What can hang from each mark
dimupe: kasep
dodibak: kasep vusu
vusu: bupi dodibak gotof kasep kepak kidit teve zudod
kasep: bupi dodibak gotof kepak kidit vanof
bupi: vusu
kepak: kasep
vanof: kasep
kidit: kasep vusu

Each row was made from one small tree. The marks that hang from a mark follow it in brackets, in alphabetical order. Every link used is in the known rows. Write each row's tree.
In the rows, 128 means zero.
Known rows
vanof{kasep{kidit}}: [141 123 125 121 142 133 129 128  86  86 162 173 144 105 122 126 131 140
 164 121 134  98 119 139 112  89 115 108 150 130 145 132  92 110 137 108
 132 108 120 125 142 108]
kepak{kasep}: [129 118 123 125 156 137 157 128 111 124 194 128 131 134 127 117 127  88
 130 122 128 119 117 146 104 105 124 118 124 106 156 131 108 158 112 121
 135 112 134 135 145 124]
kasep{bupi dodibak{vusu{teve}} vanof}: [ 98 133 132 138 108 135 111 131 124 149 128 105 114  95 158 135  67 135
 108 157 140 189 134 101 117 183 151 137 119 103 117 125 140 118 135 133
 130 157 110 129 112 163]
kasep{dodibak kepak}: [121 105 131 119 134 133 155 130 135 153 168 146 136 132 123 119 122 120
 136 127 128 160 133 151 113 117 135 121 114 121 112 112 149 150 149 133
 107 139  99 124 136 134]
bupi{vusu{kepak{kasep} zudod}}: [136 131 136 155 140 123 143 127 157 208 117  71  96 176  91  97 127  86
 114 126 123 109 116 145 166 119 137 124 116 121 146 137 111 166 107 114
 126 147 140 132 156 118]
dodibak{vusu{zudod}}: [157 140 135 174 122 150 138 135 122 128 129 120 109 132 130 124 132  94
 162 135 132 157 112 154 113 103 159 134 134 121 154 129 120 115 145 131
 125 139 133 142 153 140]
kidit{kasep}: [151 120 131 123 128 142 131 133  90 108 190 155 145 136 124 126 110 133
 153 127 127 118 123 162  95 106 135 119 144 117 145 130 109 103 107 129
 129 120 116 114 141 117]
bupi{vusu{dodibak gotof kepak{kasep}}}: [124 133 132 103 162 139 140 128 177 143  68  80  83 180 124 109 144 102
  67 111 114  89 130 157 142 136  88 119 101 123 143 138 112 168 121 101
 120 133 141 107 118 117]
vanof{kasep}: [158 117 128 102 151 133 138 131  98 130 158 157 138 138 121 126 148 123
 153 127 134 114 123 165  97 112 117 115 142 125 155 129 106 123 144 113
 123 125 125 125 151 121]
dimupe{kasep{bupi dodibak vanof}}: [118 124 121 118 110 119 120 128 126 112 106 122 125 119 145 143 114 175
 123 137 143 149 131 110 119 207 132 131 134 130 101 143 154 114  95 137
 126 119 130 116 150 125]
bupi{vusu}: [144 121 132 110 106 143 151 134  88 153 162 109 118 145 119 105 104 105
 126 132 124 134 122 152 127 118 153 130 122 107 153 127  97 123 131 117
 129 136 109 114 129 136]
dimupe{kasep{kepak}}: [137 113 127 138 134 124 147 127 100 147 130 159 151 142 112 126 131 124
 147 121 114 114 123 130 139  98 128 123 139 128 154 118 149 120 142 142
 119 131 135 130 173 116]
kasep{bupi dodibak gotof kepak}: [125 115 130 100 108 121 127 126 157 168 121 144 145 135 102 141  81 142
 118 148 138 164 152 127 149 147 119 126 119 134  89 122 151 141 129 151
 119 127 111 130  95 146]
dodibak{kasep{gotof vanof} vusu{bupi}}: [117 160 120 147 112 140 103 127 144 118 133 117 116 107 179 145 113 119
 130 115 131 180 136  93 116 180 130 145 140 124 142 142 123 116 151 122
 138 116 163 141  78 138]
kidit{kasep{bupi{vusu{gotof}} kepak}}: [103 133 135 141  77 127 136 128 123 167  77 127 133 176  92 139 110 150
 116 148  96 113 137 149 179 113 138 134 143 158 151 120 104  89 117 143
 125 141 122 106 121 122]
dimupe{kasep{dodibak}}: [153 110 127 115 132 132 125 133 116 123 149 142 132 129 144 125 135 163
 127 126 132 124 123 135  96 156 115 124 128 119 109 136 149 121 125 147
 117 116 128 124 168 122]
bupi{vusu{dodibak kepak kidit zudod}}: [151 134 141 131 135 123 107 128 156 155  53  84  86 164 111 107 207  94
 108 116 123  91 113 140 165 109 127 142 121 136 145 129 140 125 147 105
 124 159 140 128 139 108]
kidit{vusu{dodibak kasep{vanof} kepak}}: [136 138 125 117 175 120 123 123 161  98  56  89 113 144 141 108 160  89
 121  92 143 118 120 159 137 153 117 139 112 117 119 140 127 144  84  87
 120 157 142 104 142 118]
dimupe{kasep{bupi dodibak gotof}}: [159 120 126  97 107 121  97 129 139 135 100 138 141 136 124 148  91 190
 106 148 144 131 142 109 129 191 100 131 134 130  88 146 155 109 101 162
 132 104 142 133 129 133]
bupi{vusu{teve zudod}}: [150 127 142 138 122 126 116 130  89 184 156  82 111 141 122 106 167 101
 140 141 112 119 114 123 144 107 171 141 122 112 153 114 112 115 156 143
 135 149 122 135 150 151]
kidit{vusu{gotof kasep{bupi dodibak}}}: [134 135 124 118 120 123 141 128 145 119  63 103 128 160 140 138 186 145
 102 134 114 103 120 164 142 150 112 155 121 144 100 134 130 112  95 147
 126 128 153 124 145 141]
vanof{kasep{bupi{vusu}}}: [140 119 133 109  98 125 122 126  95 171  85 123 122 160  92 128  97 129
 118 156 131 122 128 156 162 146 120 129 146 130 146 140  82 101 124 126
 129 137 122 113 143 123]
kepak{kasep{dodibak gotof vanof}}: [112 128 119 109 157 122 125 130 175 107 210 121 125 116 151 132 111 142
 118 119 148 154 148 116  63 173 133 116 111 123  95 139 138 180 111 122
 134 107 126 132  76 138]
vusu{bupi gotof kidit teve}: [111 141 127 106 121 132 132 132  84 154 162 103 124 118 171 128 252 109
 119 116  76  65 115 100 113  94 127 153 124 107 196  94 150 106 174 134
 146 134 142 154 107 145]
kasep{kidit}: [136 126 125 121 125 146 149 130  77  73 179 149 139  90 130 118 114 121
 158 118 131 117 117 133 114  88 136 116 133 109 143 127 107 118 121 108
 134 108 108 127 128 121]
dimupe{kasep{bupi dodibak gotof kepak}}: [139 113 128 117 106 108 103 125 156 166  83 153 152 145 103 151  87 171
 108 148 133 141 150 107 159 165 104 130 131 148  88 131 167 120 118 170
 121 120 135 134 131 128]
kasep{bupi dodibak kepak kidit vanof}: [ 75 125 123 144  99 120 142 120 131 104 126 143 135  81 125 137  87 143
 144 130 140 169 141 105 152 152 150 120 128 139  95 123 140 133 107 119
 122 129  93 114 105 120]
dodibak{vusu{gotof}}: [134 146 127 130 122 165 171 140 123 107 127 131 116 139 149 132 131 116
 130 128 113 130 120 161  87  97 136 130 125 115 173 125 122 121 156 119
 126 126 131 133 122 149]
kidit{kasep{dodibak{vusu} kepak vanof}}: [ 98 128 131 178 117 133 117 133 159 130 148 156 130 123 136 137  64 146
 142 133 135 191 142 141  90 143 159 122 132 142 115 121 135 118 123 131
 110 160 105 111 112 119]
dimupe{kasep{dodibak kidit{vusu{kepak}}}}: [160 121 126 132 125 123 119 127 140 141  96 132 137 123 118 107  86 184
 116 120 136  99 120 140 167 145  99 123 121 118  86 150 137 108  69 128
 115 123 133 119 166 109]
kasep{bupi dodibak{vusu} gotof kepak}: [124 126 133 135  90 134 118 130 169 167  84 146 135 134 110 146  32 133
 104 160 141 196 153 130 148 147 122 132 123 134  99 129 145 127 145 153
 119 144 118 137  91 151]
kepak{kasep{bupi{vusu} dodibak vanof}}: [ 86 123 125 133 103 119 126 124 144 158 136  79  99 135 128 124  87 127
  87 145 137 166 137 124 139 202 146 129 116 122 104 146 108 152  87 125
 134 137 116 111 114 128]
kasep{kepak}: [126 115 130 122 132 135 172 128 110 151 163 150 143 134 111 118 120  96
 152 122 120 139 128 150 128  85 144 123 124 119 157 108 133 143 145 121
 116 139 109 128 137 131]
vanof{kasep{dodibak}}: [154 109 130  93 154 130 128 133 127 131 161 158 129 138 133 128 139 152
 136 130 140 133 131 166  83 142 108 115 132 130 113 132 123 131 147 127
 112 125 115 120 149 123]
kasep{dodibak{vusu} gotof}: [154 129 130 117 115 151 117 139 159 128 151 138 122 124 144 133  65 140
 115 141 147 175 141 142  80 146 129 126 117 112 105 136 134 137 144 140
 124 125 120 137  87 153]

Write each row's tree
[107 118 124 147 118 127 127 121 121  97 153 134 128  95 121 130  85 134
 103 140 139 135 128 120 143 145 105 119 130 121  97 145 110 143  87 135
 137 100 122 132 130 113] : kepak{kasep{bupi dodibak kidit}}
[119 158 127 191 125 131 124 124 147 105  70 111 107 121 147 151 143 122
 149 136 134 181 112 113 159 163 153 147 152 156 136 147 125 102 138 125
 134 132 170 146 151 136] : dodibak{kasep{bupi vanof} vusu{zudod}}
[121 150 122 139 118 154 165 141 122 100 131 138 120 134 151 138 192 116
 122 127  99  96 111 141  92  71 134 144 132 134 188 115 143 109 169 113
 136 136 149 151 112 140] : dodibak{vusu{gotof kidit}}
[150 119 125 119 130 119 126 129 127 145 128 161 161 144 107 137 114 137
 138 125 124 112 138 114 129 103 121 122 136 138 138 121 154 125 141 149
 128 115 142 137 131 124] : dimupe{kasep{gotof kepak}}
[137 136 123 110  96 134 121 125 103  92 132 147 148  95 110 140  76 141
 135 139 143 125 135 105 149 119 121 122 140 121 118 138 110 107  99 127
 151  92 120 133  86 132] : kasep{bupi gotof kidit}
[ 98 140 119 127  99 132 145 123  91  73 137 131 132  77 132 133  95 134
 154 127 142 140 125 107 144 137 153 121 140 121 135 134 111 111  88  96
 143 111 105 116 112 122] : kasep{bupi kidit vanof}
[140 123 134  95 131 132 126 130 136 149  73 101  97 154 117 105 157  99
  85 115 122  90 118 141 154 109 108 136 115 115 154 127 131 132 138  92
 123 158 129 117 119 110] : bupi{vusu{dodibak kepak kidit}}
[ 80 128 121 166 142 110 135 124 132  78 139 147 137  89 142 128 156 125
 155 103 129 136 127  96 108 105 152 123 125 154 102 112 143 154 139 119
 125 135 112 122 123 109] : vusu{kasep{dodibak kepak kidit vanof}}
[158 128 127  85 126 124 112 127 125 137 107 155 147 145 104 148  99 148
 132 149 144 121 143 138 131 141 102 119 146 137 130 140 110 112 122 133
 136 111 136 133 111 135] : vanof{kasep{bupi gotof}}
[127 109 126 155 121 119 126 126 116 115 134 172 150 102 120 127 118 162
 139 121 123 117 128 106 137 110 118 117 135 144 104 124 152 117 134 147
 115 117 120 127 158  99] : dimupe{kasep{dodibak kepak kidit}}
[130 132 120 103 107 112  99 128 152 118 109 125 134 120 141 153  98 192
 115 138 150 148 148  96 112 214 124 128 132 136  86 149 162 118  96 145
 135 107 137 125 108 135] : dimupe{kasep{bupi dodibak gotof vanof}}
[111 139 122 126 152 132 145 133 159  99  93 125 121 126 143 121 175 147
 113 102 114  71 118 120 114  98  98 120 115 146 113 121 151 153 133 107
 123 121 137 126 131 117] : vusu{gotof kasep{dodibak kidit} kepak}
[164 143 137 159 113 131  86 116 112  73  87  97 105 104 145 112 187  91
 154 103 136 127 116 153 162 148 132 147 135 109 108 144  93  87 104 133
 127 114 125 116 138 104] : kasep{kidit{vusu{bupi dodibak zudod}}}
[111 122 135 155 123 138  93 128 122 186 175  96 105 111 166 117 102  88
  88 138 115 165 128 108 104 166 114 140 112  77 137 125 119 143 154 161
 131 147 129 147 129 141] : kepak{kasep{dodibak{vusu{bupi teve}}}}
[ 91 123 121 123 133 122 139 123 150 122 160 108 116 115 141 134 109 128
 109 135 142 164 134 127 114 191 130 124 118 121 105 142 128 165  91 123
 131 120 123 122 122 129] : kepak{kasep{bupi dodibak vanof}}
[145 109 131  99 150 114 114 129 169 158 147 175 150 148 109 140 119 158
 134 134 139 146 153 142 102 126 104 113 130 153  99 120 139 148 165 144
 109 129 117 132 105 128] : vanof{kasep{dodibak gotof kepak}}
[123 108 130 138 144 119 127 125 129 121 150 188 146 111 114 130 122 153
 149 128 136 127 136 136 123  99 112 106 138 151 104 120 122 130 160 132
 109 127 102 126 139 105] : vanof{kasep{dodibak kepak kidit}}
[131 127 122 108 125 126 130 123 135 135 147 123 139 137 110 139  86 114
 107 142 136 127 138 124 140 141 109 124 131 116 132 142 112 147  95 135
 148 102 145 142 105 136] : kepak{kasep{bupi gotof}}
[122 139 125 110 105 139 162 139 111 131 131 109 113 156 136 122 217 128
 110 124  89  70 113 138 120  79 147 145 125 137 180 112 129 114 156 114
 139 133 139 136 107 134] : bupi{vusu{gotof kidit}}
[139 132 133  84 204 135 122 126 156 119  71 108 112 140 169 127 207 134
  96 105 103  80 120 116 148 115  69 130 114 130 138 122 148 134 184 108
 118 125 164 132 142 140] : vusu{dodibak{kasep} gotof kepak teve}
[148 112 128 117 132 115 109 130 153 153 135 158 152 143 117 137 113 169
 124 130 130 132 145 111 118 134 114 124 125 143  98 126 174 133 141 163
 115 119 132 135 127 128] : dimupe{kasep{dodibak gotof kepak}}
[122 118 127 118  98 136 128 126 107  96 135 142 130  88 127 131  86 151
 127 140 142 144 126 127 142 143 122 124 131 121  95 136 118 116 109 130
 129 108 101 121 127 124] : kasep{bupi dodibak kidit}
[133 136 131 113 145 135 124 131 128  74  59  97  97 167 150 124 221  99
  98 109 113  80 118 147 106 118 114 141 121 144 141 123 108 130 158 118
 129 132 146 107 132 119] : bupi{vusu{dodibak gotof kasep}}
[175 131 143 155 140 119  88 127  93 155 165 115 146 143 120 116 166 135
 167 137 114 102 115 157 144 103 157 144 138 116 133 125 102  74 103 158
 131 142 137 133 165 142] : kidit{kasep vusu{teve zudod}}
[103 127 127 150 133 123 141 127 122 115 180 157 150 125 118 131 109 128
 167 117 125 148 134 140 109 112 165 117 139 140 148 115 126 121 117 114
 121 139 104 109 123 116] : kidit{kasep{kepak vanof}}
[139 133 142 153 148 108 104 128 124 225  83  63 108 169 108  98 176  83
 125 127 107  79 107 107 171  89 141 142 115 129 154 111 129 139 150 131
 134 175 147 137 171 139] : bupi{vusu{kasep kepak teve zudod}}
[119 139 121  99 160 115 121 133 194 137 122 107 125 134 142 126 127 139
 118 108 147 129 140 106  91 160 122 122 107 134  96 127 164 178 120 103
 126 137 134 124  96 137] : vusu{kasep{dodibak gotof vanof} kepak}
[148 131 135 154 168 113 112 128  90 135 144 104 131 136 138 120 231  86
 161 122 112  89 104 108 116  77 148 145 130 127 154 106 134 129 165 150
 141 143 149 152 182 141] : vusu{kasep teve zudod}
[ 95 130 121 125 100 130 136 124 116  75 149 132 123  74 143 134  94 160
 138 129 151 158 132 108 127 170 145 122 129 126  90 138 128 124  94 112
 133 112  97 110 107 124] : kasep{bupi dodibak kidit vanof}
[130 116 130 133 169 122 128 123 126  88  85 144 129 143 128 126 182  68
 131 106 127 119 121 141 120  88 112 133 128 138 134 113 133 149 164 128
 118 144 136 116 156 107] : vusu{dodibak kasep{kepak}}
[ 87 132 121 149 129 127 162 123 103  85 173 155 143  81 124 122 111 116
 171 107 130 146 129 108 127  85 169 112 131 131 146 111 128 138 125  99
 128 126  96 121 107 117] : kasep{kepak kidit vanof}
[136 142 140 132 125 130 130 134 110 173 129  75 102 158 134 117 214 125
 135 135  94  91 116 125 135  94 166 142 119 129 160 107 121 114 171 140
 134 141 129 137 136 159] : bupi{vusu{gotof teve zudod}}
[107 122 128 143  99 129 153 119  94 121 113 159 152 101  94 130  85 110
 147 135 125 132 129 121 184  92 133 122 140 129 138 118 117 114 118 125
 131 122 107 126 131 117] : kasep{bupi kepak kidit}
[155 144 128 142 127 111 104 125 135 121  78 109 132 151 111 145 177 111
 149 136 137 115 122 115 146 124 131 145 144 155 125 130 133 124 120 153
 147 119 160 148 139 135] : vusu{kasep{bupi gotof} zudod}
[104 145 116 151 149 116 125 120 142  77 154 165 155  85 139 144 133 147
 159 104 127 139 141  72 147  98 138 119 140 162 121 126 131 131 149 108
 135  99 143 142  83 121] : dodibak{kasep{gotof kepak kidit vanof}}
[121 127 133 150 160 138 131 130 132 202 141 109 121 133 123 107  65  81
  94 137 115 127 120 119 140  99 107 120 110  88 171 122 123 159 135 117
 132 161 144 148 141 145] : dodibak{vusu{kepak{kasep} teve}}
[ 92 146 114 140 120 118 121 119 132  76 157 129 139  85 124 143  80 132
 127 128 147 132 141  84 139 140 131 114 138 127 120 147 107 143  77 110
 159  92 133 134  71 123] : kepak{kasep{bupi gotof kidit vanof}}
